What can hang from each mark:
k604: k346
k162: k427 k814
k427: k162 k825
k346: k604 k814
k825: k427
k342: k162 k941
k941: k342 k825
k814: k162 k346 k941

Each row was made from one small tree. The marks that hang from a mark follow it in brackets, in the order of their numbers. Every link used is in the known rows. Write each row's tree.
In the rows, zero is written as 128.
Known rows:
k825[k427]: [147  94 167 112  93 141 166 100 148 118 133 130 128 157 129  75 123 114
  81 126 148 113]
k427[k162[k814] k825]: [ 76 171 115 105  94 141  97  88 179 104 134 128  86 133 149  72 135 111
 135 121 144 126]
k346[k604 k814[k162 k941[k825]]]: [ 42 199 163 156 121 103 152  88 152  89 150 123 121 159 175 110 119 106
  44 113 190  90]
k162[k427[k825] k814[k346 k941]]: [ 81  79 154  93  84 140 143  75 176  80 160 119  86 123  84 132 142 122
 115 129 172  83]
k162[k427[k825] k814[k346[k604]]]: [ 73 110 154  74 105 130 140  86 177  91 152 113  92 122  94  89 136 130
 104 126 174  99]
k342[k941]: [110 185 165 100  99 127 159  90 148 117 137 128 141 149 143  87 152 107
  76 128 164 112]
k162[k814[k346[k604]]]: [ 86 173 139 108 126 117 149  83 170  86 147 113  99 130 123  80 138 123
 102 129 181 100]
k814[k162]: [113 151 132 128  89 143 128  94 161 108 134 127 140 154 112 104 131 106
  89 118 154 126]
k162[k427[k825] k814[k346]]: [ 96  75 146  74  88 148 131  83 177  92 155 117  86 124  78 109 138 129
 123 130 157 100]
k346[k604 k814]: [ 79 211 178 120 123 112 154  92 153 112 141 123 114 147 180  61 123 117
  76 122 188  84]
k427[k162[k814[k346[k604]]] k825]: [ 50 184 119 114 124 129 105  87 184  92 146 119  77 124 135  79 140 117
 124 121 168 114]
k814[k162[k427] k346]: [134  70 142 107  89 149 139  95 167  91 150 120 132 139  72 139 128 123
 103 122 158 105]
k427[k162[k814]]: [113 174 116 109 102 126 116  89 172  93 131 125 101 130 167  74 127 116
 141 123 147 116]
k825[k427[k162[k814]]]: [129 110 130 105 101 128 136  98 159  93 125 131  94 135 171  60 115 120
 127 123 136 115]
k342[k162]: [125 173 143 112  93 138 150  97 169 118 130 127 153 154 157  86 132 112
  96 117 152 127]
k814[k162 k346[k604]]: [ 89 164 135 136 120 132 137  93 166  96 145 119 130 146  97 110 136 112
  78 119 178 114]
k427[k162[k814[k346]] k825]: [ 71 149 111 114 108 147  96  83 185  94 149 123  71 127 118  99 141 116
 143 125 152 116]
k814[k162[k427] k346 k941[k342]]: [141  45 153 135  69 134 168  82 166  74 156 121 156 154  90 171 110 120
  95 116 178  86]
k162[k427[k825] k814]: [101  96 150  66  73 141 131  87 172 102 141 121 102 131 109  83 132 124
 117 126 150 110]
k346[k604 k814[k162 k941[k342]]]: [ 71 177 167 160  99 101 166  82 152  85 142 126 143 163 185 107 102 110
  61 109 203  77]
k427[k162[k814[k941]] k825]: [ 62 176 124 123  91 133 108  80 177  91 139 129  86 131 154  96 140 103
 130 120 159 109]
k604[k346]: [133 143 149  95 101 137 164  92 170 123 154 120 123 141 136  94 148 120
 112 124 160 101]
k941[k342[k162[k814]]]: [128 142 128 105  79 118 162  84 173  94 128 123 149 155 182  79 109 123
 112 115 154 120]
k825[k427[k162]]: [147 109 147 121  99 140 142 105 155 113 128 134 120 150 159  74 116 113
 108 120 138 118]
k427[k162 k825]: [ 93 169 133 123  93 152 102  95 175 123 137 131 113 148 138  87 136 104
 118 118 147 128]

Which tree is each row?
[124 120 123 113  93 125 162  79 179  84 143 119 134 149 151 105 115 128
 119 119 161 111] | k941[k342[k162[k814[k346]]]]
[ 73 175 157 151  97 126 138  85 153  91 144 132 113 149 155 119 125 105
  80 118 182  81] | k346[k814[k162 k941]]
[ 96 192 152 101 104 122 167  95 156 118 136 126 160 161 177  95 144 109
  56 119 148 134] | k342[k162 k941[k825]]
[ 87 145 172 102 104 116 147 100 153  95 138 124 127 140 155  86 109 125
  76 114 180  85] | k346[k604 k814[k162[k427]]]
[ 92 148 138 152  92 130 144  86 160  95 147 125 141 165 121 138 131 100
  64 117 160 120] | k814[k162 k941[k825]]
[ 97 120 163  96 108 108 171  81 168  67 153 112 106 119 118 113 133 128
 103 127 192  74] | k162[k427 k814[k346[k604] k941]]
[131 115 141  66  81 126 155  94 173  91 129 122 134 129 158  81 120 131
 121 119 146 113] | k342[k162[k427 k814]]
[ 74 151 181 121 101 108 158  93 151  83 143 125 128 137 162 110 114 117
  71 113 195  69] | k346[k604 k814[k162[k427] k941]]
[ 99  87 147  95  68 158 120  97 167 112 139 126 134 147  82 112 129 114
  91 116 148 125] | k814[k162[k427[k825]]]
[ 82 158 172 122 115 116 178  82 162 106 172 120  98 148 181 120 137 119
  84 122 178  67] | k604[k346[k814[k941[k825]]]]
[145  75 155 157  86 119 177  91 154  96 142 131 145 177 180 117  95 111
  79 114 148 109] | k814[k941[k342 k825[k427[k162]]]]
[109 108 163 103  87 133 138  97 154  97 142 127 122 142 138 106 111 124
  95 118 163  85] | k346[k814[k162[k427]]]
[124  98 156 117  72 135 151  92 159  88 140 126 148 143 107 137 125 111
  89 116 166  98] | k814[k162[k427] k941]
[112 105 150 107 106 131 148  98 166  90 147 116 138 137  88 120 126 125
  84 117 175 103] | k814[k162[k427] k346[k604]]
[159  74 158  98  69 124 184  95 169 108 141 120 185 174 163 114  96 129
  81 111 143 123] | k941[k342[k162[k427]] k825]
[ 74 171 131  92 120 116 161  83 166  88 148 118 118 140 158 106 149 122
  82 126 153 122] | k342[k162[k814[k346]] k941[k825]]
[ 96 133 135 155  99 142 139  83 166  85 153 124 124 147  87 153 141 104
  90 121 177 100] | k814[k162 k346 k941]
[114  97 159  93  84 115 168  81 164  78 150 117 117 140 136 118 124 123
  95 127 159  95] | k162[k427 k814[k941[k825]]]
[ 74 179 147 126 122 109 160  76 169  73 151 115  98 128 129 104 142 115
  96 127 196  84] | k162[k814[k346[k604] k941]]
[108  93 156 119  97 117 176  85 150  85 143 125 102 151 149  94 122 114
  73 128 152 104] | k162[k814[k941[k825[k427]]]]
[ 90 152 144 111 107 132 144  93 163 109 156 124 103 137 159 101 133 122
 104 117 168  83] | k604[k346[k814[k162]]]
[ 51 140 172  99  96 130 127  98 159 106 142 125 113 141 138  85 117 120
  72 112 177  94] | k346[k604 k814[k162[k427[k825]]]]
[115  80 143  72  57 132 153  87 179  99 133 123 144 147 153  88 107 130
 115 112 148 119] | k941[k342[k162[k427[k825] k814]]]
[ 75 101 150 103  98 145 129  96 173 101 151 118 124 139  70 119 134 119
  80 116 172 112] | k814[k162[k427[k825]] k346[k604]]
[ 58 153 119 132 104 139 107  76 183  81 153 125  71 125 124 123 145 108
 137 124 166 100] | k427[k162[k814[k346 k941]] k825]
[ 66 171 146 131 129 104 164  75 169  74 160 111  99 141 132 114 139 117
  77 127 186  95] | k162[k814[k346[k604] k941[k825]]]
[117 112 176 101 103 125 184  98 134 118 139 128 136 164 149  84 136 111
  42 128 144 121] | k342[k941[k825[k427]]]
[110 114 155  77 112 116 160  88 170  80 149 111 107 121 112  90 128 135
 109 128 177  88] | k162[k427 k814[k346[k604]]]
[ 97  66 142 103  82 163 120  93 174 102 154 122 119 141  53 138 135 118
  97 119 155 114] | k814[k162[k427[k825]] k346]
[ 92 166 174 117 108 121 174  83 161 106 164 124  97 135 179 109 141 118
 105 123 187  57] | k604[k346[k814[k941]]]
[ 65 203 157 132 118 116 136  95 153 102 137 126 120 148 167  76 120 113
  69 115 184  96] | k346[k604 k814[k162]]
[ 50 210 166 151 114 108 147  88 151  89 141 128 119 145 171  99 124 105
  63 113 199  80] | k346[k604 k814[k162 k941]]
[ 75 170 143 155 116 125 148  86 165  84 150 121 130 144 103 132 140 104
  71 117 194  98] | k814[k162 k346[k604] k941]
[116  80 123 118 121 130 140  93 166  83 148 122  80 141 143  96 117 126
 114 127 134 115] | k941[k825[k427[k162[k814[k346]]]]]
